What can hang from each mark:
A: C U
U: P
M: T
L: U
C: A E M
X: A
D: T
T: X
E: S
S: E V
P: U

Every row comes from one small tree of marks. The marks that hang from a mark follow it in brackets, in alphabetical order. Every link used is in the known rows. Which tree was each row made from?
Known rows:
C(A E(S) M(T)): [-11.0  -7.8  11.6 -17.6   8.0  36.7  -7.4  -5.8 -13.9   4.1 -86.4  -7.8
  11.9  -7.5   3.5 -15.0  -7.3  -7.7  -0.1  33.1 -12.9 -16.9   4.1   8.0]
D(T(X(A(U)))): [ -2.4 -43.4   0.6  -4.6   0.4  34.3 -18.4   4.6   1.0 -18.8  23.1   7.7
  -2.0  -7.4 -12.3 -22.4  30.0 -12.4   2.5  11.0 -12.9  -7.8  22.9 -40.1]
C(A E(S(V)) M(T(X))): [-19.2 -28.3  25.7 -14.5   3.0  47.7  -9.5  -9.1 -12.3  -4.5 -67.6  -8.1
   8.4  10.3  -1.8 -23.9  -4.1  -1.9   4.6  49.7 -20.4 -30.9  24.7  14.0]
C(E M(T)): [ -6.0  -4.8  12.7 -10.8  -2.9  23.6  -4.4   0.3 -13.5  18.1 -59.6  -6.7
  15.3  -8.5  -3.2  -5.1   2.0  -0.3   6.2  19.5   3.8 -18.7  11.3   9.9]
S(V): [  0.7  -8.3  12.6  -3.6 -14.8 -14.7  -0.6  -5.9  -3.6   1.3   1.0   1.5
   3.2   9.8   2.5  -2.9   0.1   3.6  -3.9  12.1   7.2   3.3  22.5   7.1]
E(S): [ -0.4  -2.6  -5.7  -5.0  13.0  -2.0   4.4  -5.8  -3.5  -6.2 -34.2   0.0
  -1.3   6.3   1.9  16.2  -8.5   6.7  -4.6  -5.6   2.5  13.4  -2.4   6.3]
P(U): [  7.2   6.0  -5.1  -2.8   0.3  -8.4  -2.7   1.4   1.2  16.6 -14.7  -0.9
  -7.0   7.3   4.7  -3.6   1.2 -10.5  -3.6   0.9 -18.0 -10.5  18.1  -0.1]
X(A(U)): [ 11.1 -12.9  -7.6 -13.3  -1.1   3.2 -21.1   0.9  -2.1  -2.6  -1.3  10.8
   2.4   3.2  -2.9   2.3  22.4 -11.8 -10.6  -5.5  -0.7   2.4  16.5 -46.1]
T(X(A(C))): [ -8.8  -4.8   2.0  -8.8  -0.3  23.6 -18.9   1.4   7.5 -31.6   8.4   9.0
  -5.3   0.2 -11.6 -17.6  17.0  -6.2  13.7   6.1 -17.1 -21.2   8.8 -31.6]
C(A(U) E): [  8.7 -10.0   5.8  -2.3  -3.1  30.9 -18.6 -10.2  -9.5   8.8 -19.6   6.5
   6.1   2.9  -0.6 -19.5  11.9 -26.3  -5.9  10.8  -3.6 -24.6   9.4 -17.2]
A(C(M) U(P)): [ -5.9  -8.8  16.0 -12.6  -5.8  29.8  -3.6  -0.1   6.0 -16.6  26.4  -4.8
  12.7   5.4  -4.7   7.3  27.9  -6.7 -13.7 -34.0 -17.1   4.2  21.1 -35.3]
A(U(P)): [  4.3 -17.1   4.8  -9.5   2.4  14.4   3.5  -1.2   2.5   4.1  38.4  -2.7
   4.6   5.9  -2.6  10.6  13.7  -3.8  -9.0 -25.5   4.2  26.9  17.5 -26.4]
T(X(A(C(E M) U(P)))): [ -6.5 -18.9  23.0 -17.1  -0.7  58.0 -20.2  -2.3  -2.1 -11.0   2.7   5.4
   7.7   8.5 -11.6  -7.7  28.3 -11.7   6.4  -6.2 -20.6 -20.7  33.0 -45.6]
X(A(C(E) U)): [ 14.3   3.5  -3.2 -18.3  -9.7   6.3 -27.3  -7.6  -6.8 -10.3 -37.7  18.6
   9.3  -6.4  -8.9  -5.9  27.6 -21.5   1.0 -12.7  11.1 -12.7  20.5 -45.3]
S(E V): [  2.9  -6.6  25.7  -9.2 -17.8 -25.8   5.8 -16.7 -14.2   9.4   3.0   5.1
  -3.1  14.5   2.1  -2.2  -6.4   0.6  -1.2  29.8  30.3  -6.7  14.8  18.8]
C(A M(T(X))): [-26.5 -24.6  13.0  -6.1   6.8  55.3 -10.6   8.3   5.7 -17.7   7.5 -14.6
   1.2   0.3  -4.0 -34.7   7.7  -6.1   2.0  40.0 -41.7 -35.0   2.7  -7.7]
C(A E(S(V))): [  2.6  -4.7  15.8 -11.0  -3.4   9.9  -6.4 -19.6 -15.4   5.7 -66.1   5.5
   5.2   6.7   7.9 -14.4 -12.1  -9.9  -1.7  29.6   3.9  -7.8  17.4  14.1]
C(A(U(P)) E(S(V))): [  5.7 -20.3  20.3 -19.0  -1.7  22.0  -2.9 -21.3 -13.3  10.0 -32.2   3.4
   9.6  11.6   5.1  -4.6   2.0 -13.3  -8.8   6.7   7.0  17.0  32.9  -8.4]
T(X(A)): [ -6.1 -15.8   3.9  -5.5   6.5  26.4 -15.7   3.4   2.1 -11.0  10.1   6.1
  -7.0   6.3  -7.4 -13.4   8.1  -1.7  10.5  17.0 -16.2 -15.6  11.0 -24.4]
L(U(P)): [ -4.0  -2.6   5.1 -11.1   8.4   7.6  10.2  -5.4   7.7  14.3  40.1  -3.8
   5.8 -15.1   4.4  -0.3   8.3 -10.9  -1.6 -14.9   3.8  23.2  34.5 -12.4]
C(A): [ -4.5  -0.7   3.8  -2.2  -0.5  16.5  -6.5  -1.5   2.6  -7.5   6.0  -1.6
  -2.1  -4.2   5.1 -24.7   0.3 -13.6  -3.4  20.6 -18.0 -10.1  -6.1  -6.8]
D(T): [ -1.9 -18.9   1.0  -0.8  -4.6   5.7   1.9   1.5  -2.3  -5.9   3.6   0.9
   2.9 -20.9  -1.7 -17.3   9.5  -5.0   2.2   7.5   2.7   8.3   6.6  -1.9]

Which tree is each row?
[ -7.9  -0.9  13.9 -21.0  -9.9   3.5  -5.2 -11.4 -10.7 -13.7 -83.9  -1.0
  17.4  -2.5  -5.0  -0.9   4.3   2.4   4.2   7.7  10.4  -9.7  24.0  10.2] -> A(C(E(S(V)) M(T)))
[ -6.9 -23.1  15.0 -26.2   9.9  49.6  -4.3  -7.5 -11.6   8.5 -52.1 -10.8
  16.4  -1.6   1.2  -5.2   6.8 -11.0  -8.4  10.5  -8.9   5.9  20.6 -15.2] -> C(A(U(P)) E(S) M(T))
[ -4.3  -9.6   4.5 -34.4  -5.0  19.5 -14.6   4.8   4.0 -19.7   1.8  -0.5
  14.4 -13.8  -6.9  -4.4  33.0  -9.1  -5.5 -15.0  -5.5  16.3  25.3 -58.1] -> X(A(C(M(T)) U(P)))
[ -7.5  -7.1  -4.2 -20.3  -0.8  19.1 -15.8   1.0  -0.1 -22.3 -33.7   5.3
   3.6 -16.6 -17.7 -26.3  14.2  -8.6  28.3  17.1   9.5 -16.5  12.2 -19.7] -> M(T(X(A(C(E)))))
[ -1.9 -16.0  30.9 -11.0  -2.6  59.4 -10.3  -6.6 -11.3  19.9  -9.8  -5.0
  14.3   6.8   5.6 -12.2  11.8 -19.0 -13.2   8.2 -23.5 -15.6  22.2 -21.5] -> C(A(U(P)) E M)
[ -7.7 -15.0   0.5 -26.8  -1.4   6.4 -13.2  -8.1  -4.7 -25.7 -59.2   7.8
   4.9  -5.9 -14.8 -16.5   6.6   0.5  22.3  22.3  15.7  -5.1  27.5 -10.3] -> M(T(X(A(C(E(S(V)))))))
[  0.2  -3.1  23.0 -13.3  -9.3  37.9  -6.7  -7.6  -5.8  -0.3  -8.8  -0.2
  18.5   3.7  -5.6   6.2  24.7 -11.9  -5.5 -27.6  -5.1  -6.1  27.3 -26.6] -> A(C(E M) U(P))
[ -3.5  12.3  18.1  -4.8 -10.4  23.4 -10.3  -6.3  -8.1  -3.7 -49.2   2.6
  13.4  -3.1  -3.1  -4.2   9.3  -7.5   3.9  -2.5  -8.9 -31.0   9.4   0.3] -> A(C(E M))
[-15.8  -4.3  13.5  -8.4  -4.2  38.3  -9.9  -0.5  -2.5 -17.7 -35.4  -3.2
  10.8  -6.5 -14.1 -16.9  15.0  -4.8  17.8  10.7  -9.8 -39.1  11.2   0.8] -> A(C(E M(T(X))))
[  7.8   0.6   9.2 -14.3  -8.8  17.8  -2.7 -11.1  -3.0  -4.4  -0.8   6.3
  12.6  -4.0  -9.0   2.2  20.7 -15.3   4.5 -33.4  16.1   8.2  21.6 -24.7] -> A(C(E) U(P))
[-13.1 -33.0  16.7  -5.3   3.1  69.0 -22.3   0.6  -6.1  -1.8 -20.2  -7.0
   9.3   7.2  -9.6 -29.4  20.4 -18.6  -0.8  31.2 -27.7 -49.1  18.2 -17.0] -> C(A(U) E M(T(X)))
[-15.8 -33.8  25.9 -15.2   5.7  75.8 -11.3  -0.1  -4.4   5.4   1.4 -11.8
  11.3   2.0  -7.5 -27.2  16.7 -15.5   4.1  22.6 -23.8 -23.2  24.5 -20.2] -> C(A(U(P)) E M(T(X)))
[  2.4  -5.1   8.7  -6.9  -0.3  28.3 -16.0 -11.6 -10.2 -11.8 -60.1   5.4
  15.0  13.2  -6.5  17.1  21.6  -9.9 -12.4 -22.9  -6.6 -23.7  19.0 -16.7] -> A(C(E(S) M) U)
[-11.5 -20.2  -8.3 -16.6   7.0  16.4 -10.5   8.8   4.5 -17.8  -1.2  -1.6
  -3.0 -10.4 -12.6 -21.1  10.7   0.7  18.5  22.3  -1.3  -4.1   8.2 -21.1] -> M(T(X(A)))
[ -2.2   9.1   5.2 -27.6  -9.4  13.5 -20.4  -0.3  -8.2  -8.3 -63.5   6.2
  15.0 -21.2  -6.3 -15.4  16.8 -10.1   9.8  11.8   1.8 -16.8  13.5 -26.3] -> X(A(C(E M(T))))
[  0.1 -15.9  11.6 -17.1  -0.9  40.8 -17.9  -5.4   1.1 -15.1   9.7  10.5
   3.1   3.4 -14.4 -11.0  27.0 -14.1  14.5 -11.2  -2.7  -9.1  27.3 -45.2] -> T(X(A(C(E) U(P))))
[  0.8  -3.9   2.3 -13.1  -4.9  11.3  -0.1  -3.3   9.4 -21.5  36.2   0.8
   7.4  -1.5  -7.9   4.2  25.3 -10.0  -2.8 -38.2   2.9  18.9  16.4 -33.8] -> A(C U(P))
[  6.2  -2.0   0.7 -26.5  -6.5   7.5 -13.3  -1.9   5.1 -19.3  16.8   8.4
   6.8  -9.0  -5.8  -1.8  28.2 -14.1  -2.4 -25.4   2.2  22.1  22.1 -57.7] -> X(A(C U(P)))
[  4.3  -4.6   0.8 -25.8 -10.0  19.1 -29.5  -0.7  -8.3 -10.9 -50.6   8.9
  17.1 -11.3 -10.7  -8.9  32.4 -17.1  -1.3  -1.0   2.3 -18.9  23.9 -45.7] -> X(A(C(E M(T)) U))
[ -4.7 -34.7  -1.9  -7.3  -4.7  31.8 -21.3   2.7   5.4 -37.0  21.2  10.2
   0.0 -13.0 -15.6 -28.4  37.4 -16.6   6.2   1.8 -14.7 -12.0  22.3 -46.5] -> D(T(X(A(C U))))
[-22.8 -40.1  17.8 -14.6   8.7  67.4  -7.6   8.3   7.8 -13.9  43.9 -17.6
   5.3   4.8  -5.7 -25.4  20.2  -9.5  -6.6  17.4 -39.1 -11.0  18.6 -31.3] -> C(A(U(P)) M(T(X)))
[ 10.6   1.5  -0.7  -3.5 -10.5  11.2 -15.6 -10.3  -4.0 -11.6 -24.4  11.3
  10.1   1.1 -11.0  -0.4  25.1 -18.2   1.2 -22.5  12.0 -19.7  14.6 -22.0] -> A(C(E) U)
[-16.1 -12.7  17.8 -14.9  -4.5  24.9  -7.3  -9.4  -7.5 -21.8 -66.1  -2.0
  12.0   5.8 -11.6  -6.1   6.2   4.2  11.4  14.0  -1.6 -25.4  26.4  11.0] -> A(C(E(S(V)) M(T(X))))
[ -7.3 -32.3   4.1  -6.1   1.3  29.3 -12.1   5.0  -0.2 -16.2   9.6   5.8
  -3.4 -16.1  -8.4 -29.1  15.9  -6.3  11.4  21.7 -13.9  -5.6  15.5 -23.1] -> D(T(X(A)))
[  0.8 -33.1  -0.2 -12.4   2.3  35.8 -20.4  -7.4  -6.4 -28.5 -35.6  15.4
   3.5  -9.7 -15.6 -17.4  27.1 -16.1   9.9   0.1  -1.4 -10.7  26.0 -33.7] -> D(T(X(A(C(E(S)) U))))
